Each row comes from the steps of one path. Every step used is in the known rows, and no mark comes twice. Write the path behind each row, first mark first.
Known rows
lefe-mubig-puvez: [-0.31  0.59 -2.05 -1.56  0.13  1.21 -2.10 -1.57 -1.56 -0.01 -3.93  4.59
  0.72  1.45 -0.36  3.61 -1.67  6.06 -2.41  2.27  1.23  1.55 -2.51]
mugu-fusi: [-1.22 -1.24  0.58  0.27  1.00  0.70  3.59  1.36  1.03  0.70 -0.65 -0.32
  1.35 -1.06 -0.22 -1.17 -0.95 -1.04  1.33 -0.61  0.75 -0.58  0.48]
pabati-guke: [-1.00 -1.85  0.59  0.02  0.76 -1.66 -2.34 -0.10  0.68 -1.96 -1.09  1.41
  0.22  0.00 -0.77  2.36 -4.10  1.09  1.12 -1.09 -0.38 -2.87  1.84]
pabati-guke-pibip-lefe-mubig-puvez-fusi-mugu-puli: [ 0.88 -0.25  1.05  0.31 -0.69  1.31 -2.25  1.03 -1.53  3.65 -0.98 -0.65
 -1.00 -0.95  0.27  1.60 -2.47  3.24  0.03  1.38  0.36 -2.21  2.42]
pibip-lefe: [ 2.87 -1.77 -0.37  0.85 -1.26 -2.04  0.05 -3.13 -1.44  2.09  0.05 -0.90
 -1.37  5.22  0.02  0.45 -0.01  4.33 -0.51  0.14  0.73 -2.51  0.13]
fusi-puvez: [ 1.83 -1.13 -3.66 -0.01  0.25 -0.47 -0.27 -2.39  1.03 -3.56  2.60  1.73
  0.41  0.01  0.62 -0.04 -0.89  1.62 -1.99 -1.84  3.31  1.56 -2.64]
mugu-puli-puvez-fusi-guke-pabati: [-1.48  1.41  4.04 -0.98 -0.91 -0.60  5.26 -4.29  0.08  2.16  0.84 -2.30
 -0.54  0.99 -1.21 -2.31  4.19 -4.31 -1.09  1.60 -0.41  3.89  0.18]
zenari-guke-pibip-lefe-mubig-puvez-fusi: [-0.25  2.26 -1.36 -0.77 -2.66 -0.16 -0.42 -0.92 -1.57  1.64 -3.92 -1.52
 -0.46  4.78  1.07 -2.92  3.51  2.65 -3.25  2.73 -0.08 -1.36  0.36]
puli-mugu: [ 3.07 -0.10  0.70  0.77  2.37 -0.71 -2.66 -2.10  1.21 -0.23  1.05 -0.70
  1.82  0.95 -0.17  2.23  1.85 -1.73  3.43 -0.30  1.23 -2.28 -0.13]
lefe-mubig-puvez-fusi-guke-pibip: [-0.97  1.84 -2.47 -1.68 -1.47  1.86 -2.31 -0.90 -2.25  0.39 -3.80  3.79
 -0.04 -0.10  0.35  2.50 -0.90  4.35 -1.99  2.62 -0.18  2.47 -2.78]
zenari-guke-pibip: [-1.81  2.49 -0.47 -1.01 -1.33  0.32 -0.84 -1.52  0.28 -1.01 -3.50 -2.53
  1.03  4.51  1.00 -4.25  3.36 -0.52 -2.32  0.86  0.78 -0.95  1.25]
puvez-fusi-guke: [-2.34  1.31 -1.39 -0.18 -2.26 -1.77 -0.98 -1.82 -0.57 -2.93 -0.78  1.85
 -1.26 -1.45  0.30 -0.26  0.68 -2.16  0.92 -0.64 -4.13  2.18 -2.04]
mubig-puvez-fusi-guke: [-1.39 -0.81 -1.28 -0.76  0.08 -3.11  0.77 -0.59 -2.88 -2.04  0.30  2.86
  0.97 -2.53  1.38 -0.11 -1.85  2.07  0.67  1.74 -1.48  1.32 -2.46]
mubig-puvez-fusi-mugu-puli: [-0.71 -0.09 -0.18  0.33  1.23 -1.03  0.84 -0.80 -2.52  0.16  0.85  3.00
  1.17 -3.74  1.05 -0.32  0.07  2.62  0.89  1.63 -0.86  1.96 -1.73]
guke-pabati: [-1.45  0.58  1.86 -1.81 -0.35  1.83  1.86 -2.13 -0.15  0.23  0.32 -2.08
  1.29  3.06 -0.75 -2.78  1.87  1.37  0.19 -3.14  2.74  1.40  0.96]
zenari-guke-fusi-puvez-mubig: [-0.70  0.56 -2.77  1.17 -0.44 -2.25 -1.93  2.09  2.54 -3.13 -2.01 -0.18
 -0.48  1.70 -0.51 -1.85  1.38 -1.07 -3.20 -0.05 -0.34 -1.78 -0.04]
mubig-puvez-fusi-guke-zenari: [-0.76 -1.26 -1.78 -0.68 -0.29 -1.52  0.66  0.05 -2.37 -2.14  1.23  3.30
  1.01 -2.01  0.90 -0.05 -0.88  1.47  1.48  1.18 -0.95  1.24 -2.46]
guke-pibip-lefe-mubig-puvez-fusi-mugu-puli: [ 2.04  1.60 -0.41  0.18 -1.99  3.74 -1.32 -1.95 -2.82  5.85 -1.18 -2.17
 -0.64  1.95  1.44 -1.09  1.84  4.33 -0.85  2.27  2.28  0.14  0.42]
zenari-guke-fusi-puvez: [-0.78 -0.05 -2.21  0.50 -0.60 -1.86 -1.20  1.57  2.96 -3.84 -1.55 -0.75
  0.29  2.43 -0.36 -2.11  1.17 -2.09 -2.29 -1.51  0.08 -1.88 -0.06]
pibip-guke-pabati: [-3.12  1.17  1.97 -1.98 -0.44  2.69  2.03 -0.33 -1.53  1.37  0.58 -2.72
 -1.10  4.10 -0.04 -1.31 -0.43  2.18 -2.25 -2.72 -0.08  0.85  2.88]
pibip-guke-fusi-mugu-puli-puvez: [-0.88  0.11  1.62  0.94  0.72  2.71 -0.61  2.06  0.63  1.78  1.33 -2.02
 -2.01  1.20 -0.20  0.61 -1.27 -1.91 -1.23 -1.72 -1.55 -0.48  2.76]
zenari-guke-pabati: [-2.54  2.30  1.42 -2.07 -1.02 -0.57  1.78 -0.73  0.98 -1.71 -2.66 -2.35
  0.55  5.11 -0.81 -3.95  3.92 -0.04 -3.18 -1.15  0.40  0.33  1.40]
mubig-puvez-fusi: [-1.34 -1.37 -1.73  0.01  0.40 -2.34  0.84 -1.83 -3.26 -0.73  0.18  3.52
  1.75 -1.95  1.33 -0.48 -0.65  3.36  1.68  1.57 -0.62  0.30 -2.33]
pabati-guke-pibip-lefe-mubig-puvez-fusi-mugu: [ 1.65 -0.78 -0.19  0.52 -0.78  1.31 -3.59  1.17 -1.55  2.74 -0.89  0.25
 -1.03 -0.62  0.60  1.93 -3.04  3.82  0.42  0.88  0.54 -2.94  1.95]

Write each row's path
[-1.51  0.00  2.51 -1.74  0.18  0.76  4.85  3.64  1.50 -0.13  0.09 -2.79
  0.43 -1.37 -0.55 -2.03 -1.62 -2.75 -0.45 -1.59  0.66  1.44  1.11] -> mugu-fusi-guke-pabati
[ 2.50  0.08  2.87 -0.32  2.33  0.06  1.56  2.64  2.23  0.78  1.80 -3.38
  1.45 -1.39 -0.62  0.83  0.77 -4.39  2.81 -0.82  1.17 -1.25  1.04] -> puli-mugu-fusi-guke-pabati
[ 4.08 -0.50 -0.37  1.77  3.01 -0.37  0.38  1.95  2.03  1.20  2.52 -0.79
  1.04 -2.98 -0.14  1.74  1.13 -1.99  1.76  0.87  2.17 -1.74 -0.40] -> puli-mugu-fusi-puvez-mubig
[ 2.43 -0.08 -0.66 -0.92 -2.44 -0.68  0.27 -0.95 -2.72  3.07 -1.46  0.65
 -2.31  3.99 -0.44  2.17 -0.39  6.45 -2.81  1.70  0.04  0.13 -1.25] -> pibip-lefe-mubig-puvez-fusi-guke-pabati
[ 3.34 -0.62  1.53  0.37  2.15  0.87  0.51  3.01  2.75  0.03  2.33 -1.87
  1.38 -1.28 -0.73  1.81  1.04 -5.16  3.72 -0.70  1.00 -1.73  0.49] -> puli-mugu-fusi-guke-zenari
[ 4.33 -0.16  1.56 -0.04  1.77  0.45  0.42  2.97  0.56  3.03  0.88 -2.81
  0.93 -1.06  0.26  2.21 -0.23 -1.47  1.77  1.89  1.72 -2.26  0.43] -> puli-mugu-fusi-guke-pibip-lefe-mubig-puvez
[-1.26  1.06  3.19 -0.36 -0.75 -1.37  4.23 -4.64  0.07  1.53  0.47 -1.25
 -0.70  0.59 -0.89 -1.41  3.53 -4.41 -0.98  2.49 -1.12  3.36 -0.37] -> mugu-puli-puvez-fusi-guke
[-1.45 -1.20 -1.71  0.61 -0.05  1.51 -0.87  1.92  0.35 -0.73  1.62 -1.12
 -1.36  1.39  0.35  0.52 -3.15  0.13 -1.31 -3.07 -0.46 -1.43  1.39] -> pibip-guke-fusi-puvez
[-0.44 -1.10  0.57 -0.74 -0.02  1.85  3.31  4.09  2.28 -1.17  0.82 -0.63
  0.39 -1.09 -0.78 -0.64 -1.15 -3.74  0.88 -1.32  0.35  0.75  0.32] -> mugu-fusi-guke-zenari
[ 0.03 -0.93 -1.17 -0.54 -0.77 -2.44  0.86 -0.75 -3.76  0.20  0.76  1.01
  0.48 -1.35  2.00 -0.96 -1.38  3.10  0.59  2.32 -0.56  0.25 -1.82] -> mubig-puvez-fusi-guke-pibip-lefe
[ 0.29 -0.17 -0.70 -1.57 -1.11  1.22 -1.43  0.83  1.81 -4.34  1.13  0.54
 -0.42  1.89 -0.77  0.66 -0.40 -2.70  0.00 -1.84  0.07  1.93 -0.83] -> fusi-guke-zenari
[-1.07 -3.21  0.18  1.38  0.76 -1.28 -3.76  2.52  1.99 -1.85 -0.88  0.42
  0.42 -0.94 -1.17  2.25 -5.10 -1.07  3.05 -2.58 -0.58 -4.88  2.42] -> pabati-guke-fusi
[ 2.15  2.36  2.43  1.36  2.05  1.68 -0.77 -1.37  1.19  1.80  1.12  0.51
 -1.41 -1.69 -0.58  0.41  2.85 -0.95 -2.56  1.93  0.40  3.46  0.39] -> fusi-mugu-puli-puvez-mubig
[-1.27  0.75  2.80  0.14 -0.49 -0.85  4.30 -5.49 -0.19  2.40  0.34 -0.81
 -0.20  1.03 -0.92 -1.67  4.30 -3.52 -0.25  2.41 -0.53  2.71 -0.28] -> mugu-puli-puvez-fusi
[ 0.65 -0.83 -2.19  1.32  1.18  0.16  3.25  2.56  1.18  0.36  1.15  0.98
 -0.14 -3.55  0.08 -0.80 -1.02  0.73 -1.83  0.86  2.09  0.69 -0.93] -> mugu-fusi-puvez-mubig
[-0.40  1.66 -1.61  1.63 -0.76  1.21 -2.77 -1.70 -0.22 -1.07  0.14  3.29
 -1.01 -2.76  0.34  0.01  2.59 -0.61  1.81 -1.45 -3.10  2.07 -1.72] -> puvez-fusi-mugu
[ 0.23 -2.97 -1.74  2.07  0.89 -1.69 -4.13  3.29  2.13 -2.05  0.41  1.36
 -0.65 -2.72 -0.98  2.61 -5.20  0.26  0.74 -1.52  0.24 -3.94  1.45] -> pabati-guke-fusi-puvez-mubig
[ 4.04 -1.12  0.11  1.08  2.88  0.05  1.01  1.39  2.39  0.40  2.97 -1.25
  1.79 -2.19 -0.10  1.48  0.84 -2.96  2.84 -0.63  2.55 -1.92 -0.40] -> puli-mugu-fusi-puvez
[-1.30 -0.41 -1.24 -0.88 -0.23 -1.80  0.46 -0.63 -3.26 -1.06  0.36  1.74
  1.30 -2.47  2.04 -1.15 -1.41  2.02  0.99  1.95 -0.57  1.07 -2.01] -> mubig-puvez-fusi-guke-pibip
[-1.47  2.35  0.13  1.39 -0.57  1.18 -0.92 -2.07 -0.08  0.20  0.00  1.99
 -0.96 -3.15 -0.17 -0.48  3.38 -1.38  1.25 -0.72 -3.25  3.23 -0.94] -> puvez-fusi-mugu-puli
[-1.33 -0.02  0.06  1.02  0.68  2.74 -2.69  2.97  0.51  0.32  0.66 -1.01
 -1.63  0.85  0.16  1.03 -2.60 -0.26 -0.62 -3.10 -1.83 -1.32  2.54] -> pibip-guke-fusi-mugu
[ 0.76 -2.36  2.05  1.74  1.51 -0.12 -3.15  2.79  2.73 -0.35  0.56 -0.12
 -0.43 -2.15 -1.49  2.40 -3.49 -2.84  1.89 -1.68 -0.37 -3.20  2.76] -> pabati-guke-fusi-mugu-puli-puvez
[-2.68  1.76 -0.13 -1.03 -2.55 -0.65  0.44 -1.33 -0.63 -2.05 -0.11  0.34
 -1.12 -0.89 -0.08 -1.63  1.59 -2.08  0.72 -1.71 -3.10  2.97 -1.32] -> puvez-fusi-guke-pabati
